Every row comes from one small tree of marks. Brackets hold a mark, then the marks that hang from it, in alphabetical order. Every link used is in the known rows. Which tree was each row made from?
Known rows
{lepu lifipes}: [-17 -14 -11  -7   1  23  -4  -2  24  12  -4 -27 -14  -1 -31 -15  12  -8
  10 -22   5  15  21 -11]
{lepu {lifipes depizu {pazunif bavu} vuto}}: [  3 -44 -28  10  26  -6   8   2  15   1  12  -2  -3  14  -1  23  -9   5
 -29  -8   3  17   9 -17]
{sipit {lifipes pazunif}}: [  4 -21 -35 -35 -35  12   9   4  -5  10  -8 -31  -2   2 -42 -38  25  -4
  -4 -28   6  -2 -35 -12]
{sipit {lifipes lepu}}: [ -3  13 -11 -15 -26   1  11  16  -4  12   8   2   4  -2  -2 -19  14  -9
   5  -7   1   4 -37 -11]
{vuto {lifipes depizu}}: [  6 -15   3 -19  18  12   1  -7 -12  -8  -7  14  -3  -8   1  -4  35 -18
   5  24 -33  13  17  13]
{vuto lifipes}: [ 10 -13 -10 -30  -4  17   5 -14  -2  -3  -9  -4 -13  -2 -24  -7  32 -16
  18  -1 -13   6  13   8]
{vuto {lifipes depizu pazunif {sipit beva}}}: [  2  -4  18   7   8   2 -16 -24 -25 -14 -27  -1 -12  -2   4  -7   7   1
  -1  15  -6 -17  27  11]
{beva {sipit {lifipes depizu vuto}}}: [  2  29 -22  10  16  14  10  10   0  -7  19  -4  12   7  26  -1 -13   4
  -4  37 -44 -15 -33   5]
{lifipes depizu {pazunif bavu} sipit vuto}: [ 12 -18   8  -7   7 -25  -2  -2   1  -3   4   5  11  -4 -15  15 -20  16
 -10 -15  21   9   6  17]
{sipit beva lifipes}: [-12  39  -9  -4 -32  -1   0   5   4  -3   7 -33  10   0  -3 -50  -6  -6
   2  11  -9 -29 -27  -5]
{lepu {lifipes vuto}}: [  0 -21  -9   1  20  22  11   6  23   6  12 -10  -9  11 -20  16  -9   7
   6 -11   3  16   9  -6]
{sipit beva {lifipes depizu pazunif vuto}}: [  3   0 -12   8   2   3  12  13 -13 -13  13  -8  11  12  19 -14  -8   7
 -28  22 -21 -22 -41 -11]
{lifipes lepu sipit}: [ -5  14  33 -12 -20   1  -9  -2   2  12 -10   5  -3 -15 -19  -2   7   1
  26 -26  29  11  12   8]
{depizu lifipes}: [  0 -24 -18 -23  -6   0  -5  -5  19   7  -4  -9  10 -11 -34  -9  13 -13
   6 -14   5  22  32  11]
{sipit lifipes}: [ -4  12 -19 -27 -27   3   5  11   0   7   7 -22  10  -4 -30 -40   6  -6
   8  -6  -4  -1 -28   3]
{lifipes vuto}: [  9 -10   4 -28  -1  16  14   3  17  -2  13 -10   5  -2 -24   2   9   0
  12 -14  -3  11  -8   6]
{lifipes lepu pazunif {sipit beva} vuto}: [  7   2  24  10  -8   5   3  -7  -2  -5  -6   1 -12   7   6  21  -9  15
   4 -23  30 -15  -6  -8]
{vuto {lifipes depizu lepu}}: [  8 -13  11  -8  18   8   7  -3 -18  -5  -5  38  -9  -5  28  17  40 -22
   3  23 -28  16   9   0]
{beva {sipit {lifipes {pazunif bavu}}}}: [  0  12 -71 -14 -40  -8   1 -16  11   7  -2 -49  -5  13 -13 -31   5  -7
  -7 -18  -3 -27 -32 -22]
{bavu pazunif}: [-12   6   8 -32 -24 -10   0   1  28   4  10 -20   3 -18 -31 -23   8 -17
   0 -16   5   8   7  -2]
{beva {sipit {lifipes depizu lepu vuto}}}: [  4  31 -16  19  17   9  17  14  -6  -4  21  20   6  11  52  21  -8   0
  -6  36 -39 -11 -42  -8]
{lifipes depizu lepu vuto}: [  6  -9  25  -5  19   7  15  16   1  -5  15  34   8  -5  27  26  18  -6
  -3   9 -16  21 -11  -2]
{beva sipit}: [-12  23 -16 -21 -21  30  -6 -22  25   2 -10 -43 -12  -6 -13 -22  28 -15
  21 -14 -18 -12   8  -9]

Write each row's tree
[ -3   4 -54 -22 -33  27   0 -13   3   8 -13 -48 -13   9 -22 -32  24  -7
   1 -18 -14 -23 -34 -21]	{beva {sipit {lifipes pazunif}}}
[  6  13  15  21  15 -19 -11  -5  12  -8   6   3  16   0  -8  18 -50  20
   8   9  21  -6  34  30]	{depizu {lifipes {sipit beva} vuto}}
[ -6  12   5  -3  -7  -7   6  24 -15   5  10  18  13  -8  22 -17  16 -12
  -8  17 -18   9 -32  -5]	{sipit {lifipes depizu lepu}}
[  6   7  48   9  23  -7   2  14  -6  -1   9  38   9 -10  16  31 -12  12
   9   6   7  20   3  18]	{lifipes depizu lepu sipit vuto}
[-29  28  36  38  17   1 -29  -3   7  -1 -10 -16  -2  -7  10 -16 -30   9
   2  16   2  -8  44   6]	{lepu {lifipes depizu {sipit beva}}}
[  0  32  12  28  11  -9  17  24 -12 -13  28  25  17   7  59   5 -19   2
 -18  43 -26 -17 -42  -8]	{sipit beva {lifipes depizu lepu vuto}}
[ -4  35  58  32  19 -11  -4   6  -5 -12  10  27  10  -6  43  22 -27  13
   2  21   2  -9   6  10]	{lifipes depizu lepu {sipit beva} vuto}
[-13 -23  -6  13   7 -21 -20  -7   6  11 -13 -13  -5  -2 -23  -3 -19  10
 -11 -21  28  13  37   0]	{lepu {lifipes depizu {pazunif bavu} sipit}}
[ 14 -15   4  -1  20 -13  -5   3  11   3   4  14  17  -5 -35  27 -36  19
  14  -7  27  21  34  39]	{depizu {lifipes sipit vuto}}
[ -8  21  21  23  -7 -22 -20  -8   5   2 -10  10   7  -9   6   9 -22   2
  10  -2  28  -4  39  11]	{depizu {lifipes lepu {sipit beva}}}
[ -6  -6  26  24  43   4  -7  11   6   2   7  14   2   1  -8  25 -37  22
   6  10   6  20  29  21]	{lepu {lifipes depizu sipit vuto}}
[-26  27  22  27  -2   6 -24 -10  17   4 -11 -32 -11  -1 -17 -19 -32  11
  16  -8  22 -14  38   1]	{lepu {lifipes {sipit beva}}}
[ -2  30  42  28  16 -11 -12 -11 -24 -14 -12  32  -6  -5  42  13  -4  -3
   8  36 -11 -13  24  13]	{vuto {lifipes depizu lepu {sipit beva}}}
[ -5   4 -32   0 -12  17   4  -1 -13   5  -9  -6  -9   6  29  -8  32 -12
 -14   5 -29 -12 -36 -27]	{beva {sipit {lifipes depizu lepu pazunif}}}
[  1 -11  15  -3 -14 -32 -12  -4  -5   6 -11  12   2 -12   1   4   8   0
  -9 -25  27  13  13  -2]	{lifipes depizu lepu {pazunif bavu} sipit}
[ 13 -46  -5 -17  11  17  10 -10 -24  -3 -19  28 -19   2  15  19  60 -22
  -9   1 -19  16   2 -15]	{vuto {lifipes depizu lepu pazunif}}
[  7  15  21  32  16 -21  -6   1   6  -5   8  27  10   3  18  38 -44  16
   6  10  25  -3  25  17]	{depizu {lifipes lepu {sipit beva} vuto}}
[ -3  16 -35   5 -46 -31   7   0  -2   1   7 -21  -1  11  19 -25  -1  -8
 -22 -13  15 -31 -41 -35]	{sipit beva {lifipes lepu {pazunif bavu}}}
[ -5  -9   4  26  12  14  -7 -10  11  -1  -8 -24 -18  17 -18  14 -35  25
   1 -21  30 -14  17  -8]	{lepu {lifipes pazunif {sipit beva} vuto}}
[ 13 -31   9 -16  13   7 -10 -17 -27  -3 -28  11 -11  -6 -23   4  24   1
   7  -1   0  10  25  20]	{vuto {lifipes depizu pazunif sipit}}
[ 21 -62 -29 -13  10   5  17   0   5   5  -1  23  -2  10  -9  45  17  -1
 -12 -27  16  26   3 -11]	{depizu {lifipes lepu pazunif vuto}}
[-11  41   0   7 -31  -4   4  10  -4   0   9 -11   3   2  23 -28   1  -9
  -1   8  -4 -24 -35 -18]	{sipit beva {lifipes lepu}}
[ 14 -23  -6  -8   6 -28  -8 -18 -18  -4 -17  11  -5  -3 -15   5   4   0
  -4   1  10   4  26  19]	{vuto {lifipes depizu {pazunif bavu} sipit}}
[ 14 -28 -11  -4   8   4  24  24 -21   1  13  28   6   9  19  17  13   3
 -23   5 -11  10 -52 -15]	{sipit {lifipes depizu lepu pazunif vuto}}
